Known rows, with every step that occurs:
kife-lagif-devi-gonek-solep-kituz: -19	1	5	7	9	-12	1	8	-18	-6	-12	11	18	14	4	8	5	18	-5	2	-5	10	-29	13	10	11	-13	-7	8	-5	6	1	11	4
lizis-devi-gonek-kife: -18	-13	-2	12	-5	2	7	3	-19	0	-1	5	5	-5	-1	-5	-10	0	10	-1	-6	4	9	3	8	-9	-11	2	13	-8	3	10	2	6
kituz-solep-poramo-devi-lagif-movod-lizis: 3	-10	-4	-16	1	0	1	-1	15	-18	-12	14	14	12	-10	-38	9	6	-10	1	-8	-1	-29	18	18	-7	10	31	-3	-11	-4	4	-19	-3
lizis-devi-kituz-solep: 1	-30	-15	7	-9	-7	8	3	-12	-7	-1	6	1	11	3	2	-15	-1	10	8	-3	-1	-3	12	3	-11	-21	16	1	-9	3	4	-8	-2
gonek-solep-poramo-devi: -23	-10	7	-4	2	6	5	4	-14	-10	-6	0	17	3	4	-30	-6	6	12	-18	-15	4	11	19	12	-11	1	25	0	-7	10	8	-1	4
garev-devi-lagif: -24	-5	6	10	2	10	7	1	-6	0	15	16	-4	5	11	-10	4	-6	0	14	-9	7	15	12	6	5	-25	20	5	-10	8	1	4	1
fibe-devi-poramo-solep-kituz: 24	-16	8	5	2	8	6	-3	2	-6	-9	5	3	8	0	-4	-8	8	14	19	-9	-3	21	15	4	27	-2	4	-2	-8	5	7	13	5
garev-devi-lagif-solep: -27	-7	5	3	7	2	8	9	-10	-7	21	19	-5	5	10	-17	11	-15	-2	14	-6	15	-8	19	13	6	-27	19	4	-10	5	0	5	-2
poramo-devi-gonek-solep: -9	-15	-3	5	1	9	7	3	-17	-4	-13	6	9	-2	14	-30	4	1	12	-10	-12	4	33	10	4	-9	-10	10	3	-4	7	6	6	5
fibe-devi-gonek-kife-lagif-solep: -21	-20	-12	5	-8	0	6	1	-16	-7	-1	20	0	6	0	-17	11	11	2	6	0	11	-28	10	10	23	-12	-15	10	-4	7	9	15	-1
movod-lagif-solep-poramo-devi: -20	4	-1	-19	2	-2	1	-2	-4	-5	4	2	29	-2	-1	-21	-16	6	1	-7	-11	3	4	27	15	-5	-2	14	-2	-6	2	0	0	1
movod-lagif-solep: -18	-1	-12	-13	-2	-1	-2	-4	-1	0	17	15	12	0	2	-7	-5	2	-3	-2	-9	8	6	15	15	-4	-30	13	-7	-5	8	-6	0	-4
poramo-solep: 8	-7	-4	-7	-4	10	-3	-8	4	-7	5	9	6	2	2	-10	-11	-1	11	-4	-18	9	25	16	8	-6	-16	19	-3	-8	13	-2	3	-1
devi-garev: 8	0	-8	3	-6	8	2	-5	7	-4	0	12	10	5	7	4	5	4	3	-4	-7	2	29	5	6	11	-15	7	-8	-7	12	9	1	-4
kife-gonek-solep-kituz-devi-fibe: -2	0	-2	2	3	-9	-2	25	-1	-13	7	18	4	16	15	4	0	27	4	-9	-12	3	2	4	13	17	-9	8	2	-7	12	2	-4	4
fibe-solep-poramo-devi-kituz: -1	-31	15	1	-4	5	10	-8	1	-5	-10	-7	23	11	-1	-19	-5	-6	5	7	-12	-14	6	24	-6	3	2	13	0	-3	5	5	2	5
devi-poramo: 2	-6	-3	4	-5	4	3	-7	12	3	0	5	4	6	8	1	-1	3	13	6	-10	-5	17	3	10	6	-16	9	-6	-8	6	10	4	-2
garev-devi-gonek-kife-lagif-solep-kituz: -29	7	8	-1	6	-6	6	9	-21	-5	-4	14	-2	6	6	4	-1	16	-2	15	-4	17	-44	13	16	8	-5	-14	17	-11	0	0	15	9
movod-lizis-devi-kituz: -7	-19	-1	4	-5	2	3	-10	0	-2	0	1	9	6	-2	-5	-11	-12	1	0	-7	-5	12	5	1	-8	-25	25	0	-5	3	-2	1	3
poramo-solep-kituz-devi-lagif-movod-lizis: 21	-3	8	-15	6	1	-6	2	25	-20	-7	19	5	13	-9	-20	8	-1	-16	7	-9	9	-2	19	11	2	-4	29	3	-13	3	-8	-13	-2
kife-gonek-solep-kituz-devi-poramo: -5	-3	-1	3	-2	-14	-1	24	10	-8	-7	11	5	19	14	-4	-6	22	10	-7	-12	-6	-6	4	12	13	-6	18	4	-9	4	4	2	6
kife-lagif-movod-lizis-devi-poramo-solep-kituz: 6	17	14	-8	3	-5	-3	-14	19	-14	-15	4	18	9	-10	-7	-26	1	5	6	-10	3	-31	2	13	9	-5	20	6	-12	-9	1	4	8
kife-gonek-devi: -19	-6	-7	-3	-5	1	-1	16	-1	-1	20	12	13	11	11	-15	-4	20	9	-12	-17	18	-2	-1	10	5	-17	0	1	-6	14	-2	5	4
kituz-devi-gonek: 7	-11	-16	4	-8	3	1	2	4	-2	-1	14	12	5	11	2	2	9	1	2	-4	-7	28	17	5	2	-11	-2	3	-7	5	5	-2	-7
fibe-devi-lagif: -4	-29	-1	13	-7	13	7	-4	-3	-6	10	18	0	9	2	-16	15	0	1	14	-3	1	22	10	-1	24	-21	11	-2	-6	15	8	5	-3
solep-kituz-devi-gonek-kife-lagif-movod: -1	3	-1	-6	-2	-6	-2	4	8	-11	-10	15	9	14	-3	4	1	27	-11	11	0	10	-36	9	12	6	6	-13	15	-14	3	4	-6	-1
poramo-solep-kituz-devi: 23	-6	0	-10	0	3	-4	5	7	-16	-1	9	7	9	3	1	-13	16	7	1	-13	6	25	30	5	-3	-2	16	3	-13	10	-4	-3	-1
movod-lizis-devi: -12	-5	-4	0	-6	7	0	-9	-1	-8	11	6	13	1	-3	-11	-14	-1	9	-12	-11	-3	14	10	6	-12	-22	31	-1	-6	3	0	1	0
kife-gonek-solep-poramo: -31	-1	1	-4	-4	-6	-3	11	-6	-5	4	8	22	13	4	-13	-11	11	6	-22	-17	-1	-27	2	17	6	-5	21	-2	-5	12	3	2	7
movod-lizis: -3	-5	-9	-8	-6	11	-4	-13	11	-4	7	11	7	5	0	-10	3	8	2	-9	-14	-3	13	10	9	-8	-21	26	-9	-5	10	-3	1	-3
lagif-movod: 1	-3	-3	-9	1	9	0	-10	8	-9	22	10	13	6	-2	-9	-1	0	-1	4	-10	9	-9	9	12	-4	-16	14	-9	-9	11	2	-9	-8
solep-kituz: 11	-4	7	-5	0	6	-1	-5	0	-7	5	5	10	9	0	14	-4	18	6	6	-10	2	7	13	4	0	-6	6	-6	-11	14	0	1	1
lizis-devi-gonek-movod-lagif-solep: -40	5	-6	-6	-3	-9	6	-1	-21	5	13	5	17	-5	4	-9	-13	-7	4	-7	-3	10	2	-2	16	-7	-35	-10	6	-5	-2	2	2	5

Rows:
6	5	2	-3	-2	8	4	-4	5	-9	-12	-1	28	3	5	-10	-5	8	5	-9	-9	-3	28	17	7	10	14	7	-4	-8	7	14	1	2
solep-poramo-devi-garev
-3	-4	4	-8	-2	9	2	-6	0	-9	0	-3	26	3	2	-15	-14	11	11	-7	-14	-2	16	24	7	-5	11	15	-1	-9	8	7	0	1
solep-poramo-devi
-7	-31	-1	5	-2	5	8	4	-8	-13	16	21	0	10	0	-23	22	-9	0	14	0	10	-3	17	5	24	-23	9	-2	-6	12	6	6	-6
fibe-devi-lagif-solep
-5	-8	16	-3	5	-8	2	5	-3	-19	1	12	8	10	-9	-7	5	-8	-2	6	-2	8	-19	12	9	3	-16	23	3	-11	0	-2	1	5
movod-lizis-devi-lagif-solep-kituz
-6	-6	4	-15	3	1	3	2	-5	-17	6	0	25	3	0	-21	-7	2	10	-6	-11	6	-8	30	14	-5	8	14	-3	-9	5	6	1	-2
lagif-solep-poramo-devi
-5	-18	24	-3	2	7	9	-5	10	-15	2	5	25	10	-9	-37	8	-12	-3	11	-9	-3	-19	22	3	9	4	21	0	-8	1	8	-9	0
fibe-solep-poramo-devi-lagif-movod
-1	-2	-5	6	11	-1	2	2	-4	-5	24	11	10	5	5	9	8	6	0	7	-10	9	13	16	16	11	-21	3	-6	-5	11	6	-2	-8
lagif-devi-fibe
14	3	14	-1	2	-1	1	-5	9	-8	-16	-1	10	3	-5	-3	-23	-2	15	2	-13	-5	14	8	10	1	-6	25	3	-10	-6	2	7	11
movod-lizis-devi-poramo-solep-kituz
-4	-3	-4	1	-8	-6	-2	5	3	-7	-19	14	3	13	3	12	-1	34	-2	5	-3	3	-10	12	6	6	4	-14	17	-12	7	4	3	3
solep-kituz-devi-gonek-kife-lagif
9	-19	5	6	-1	14	9	-7	3	-10	11	7	8	2	8	-19	5	5	17	3	-16	-4	37	18	-1	8	-13	11	-4	-2	8	8	2	0
poramo-devi-fibe-solep
20	-2	-1	0	2	0	1	7	7	-11	8	12	4	11	9	21	4	24	3	10	-6	1	24	16	9	12	-5	-3	-1	-10	11	5	-8	-4
solep-kituz-devi-fibe
-10	2	-9	2	-5	0	2	19	4	-1	8	14	15	11	15	-10	5	16	3	-14	-11	17	11	-7	10	20	-15	-7	-1	-6	12	4	6	4
kife-gonek-devi-garev
-9	-8	4	-1	-1	5	5	1	-9	-1	-18	-2	16	-3	-1	-17	-4	11	5	-4	-11	0	10	13	12	-6	20	-3	10	-8	4	12	2	8
solep-poramo-devi-gonek-kife
-30	-6	-4	5	-7	-10	4	4	-17	-10	-2	12	8	2	-1	-7	-9	1	9	-3	-2	15	-34	6	13	0	-16	-6	17	-9	0	9	9	4
lizis-devi-gonek-kife-lagif-solep
16	-5	1	2	-2	-4	1	6	17	-6	-6	6	5	13	8	13	-4	19	9	12	-6	-9	17	17	8	9	-2	7	0	-12	3	7	-2	-2
solep-kituz-devi-poramo
-16	-13	0	7	3	8	9	-4	-10	6	12	4	-2	6	13	0	-7	-8	-1	16	-9	3	14	13	4	0	-24	12	2	-7	8	-2	6	2
garev-devi-kituz
-10	-22	-16	4	-1	1	10	4	-13	2	6	12	-11	11	13	-2	-5	3	1	17	-7	1	-3	18	8	-7	-22	16	1	-9	3	-2	-3	-2
garev-devi-kituz-solep
-2	-8	6	-2	1	6	1	-6	12	-8	13	15	7	10	-3	-14	13	-9	-8	13	-6	11	-9	3	9	5	-19	15	-4	-11	11	3	-11	-6
devi-lagif-movod
-2	-12	-15	-9	-8	-3	1	2	-2	-8	-2	10	12	12	-2	2	-6	20	6	-3	-9	-6	-22	21	18	-7	1	12	-6	-10	6	7	-10	-6
kituz-solep-poramo
-8	-5	-4	-3	-3	-8	-5	23	0	-14	6	15	9	18	11	-6	-7	27	6	-14	-14	2	-7	13	8	2	-8	22	3	-9	12	-3	-1	4
kife-gonek-solep-kituz-devi
16	-10	0	-3	1	-1	-1	12	-2	-8	-19	10	-2	3	1	-2	-3	16	0	4	-10	8	18	20	10	-4	8	-3	15	-12	6	0	-1	5
poramo-solep-kituz-devi-gonek-kife
-32	6	-9	-12	-7	5	-2	-13	0	10	17	5	6	2	5	-8	-8	14	2	-11	-14	8	22	-3	13	-12	-36	5	-3	-6	15	-3	-2	2
gonek-movod-lagif
19	-7	-3	1	-2	0	0	5	1	-6	-8	10	15	9	8	16	1	20	-1	10	-2	-7	18	19	3	6	1	-9	4	-10	4	2	-1	-1
solep-kituz-devi-gonek
4	-14	-13	-11	-5	1	3	2	-3	-14	-6	4	16	8	3	-16	-12	22	13	-6	-12	-5	-3	29	11	-13	12	18	-3	-10	3	7	-9	-3
kituz-solep-poramo-devi
-29	-6	4	6	11	-10	5	13	-24	0	-6	6	26	6	0	-7	7	-2	-7	-7	-5	1	-21	17	22	4	-6	1	2	-2	3	8	1	0
lagif-devi-gonek-solep-poramo
16	-33	-18	-3	-6	2	6	-1	-1	-8	-9	4	0	11	9	-15	-4	10	9	7	-10	1	18	20	0	-15	-7	16	-2	-9	7	1	-7	-2
poramo-devi-kituz-solep
-25	-7	11	-4	0	-9	3	4	-2	-14	1	10	21	7	-11	-18	1	-18	-4	-4	-2	1	-30	13	17	3	-10	26	3	-8	-3	5	-2	2
movod-lizis-devi-lagif-solep-poramo
-5	-21	1	10	-5	0	7	-6	-8	-2	6	-2	11	6	2	4	-16	-12	8	8	-5	1	16	7	-2	-5	-22	13	2	-7	8	4	1	2
lizis-devi-kituz
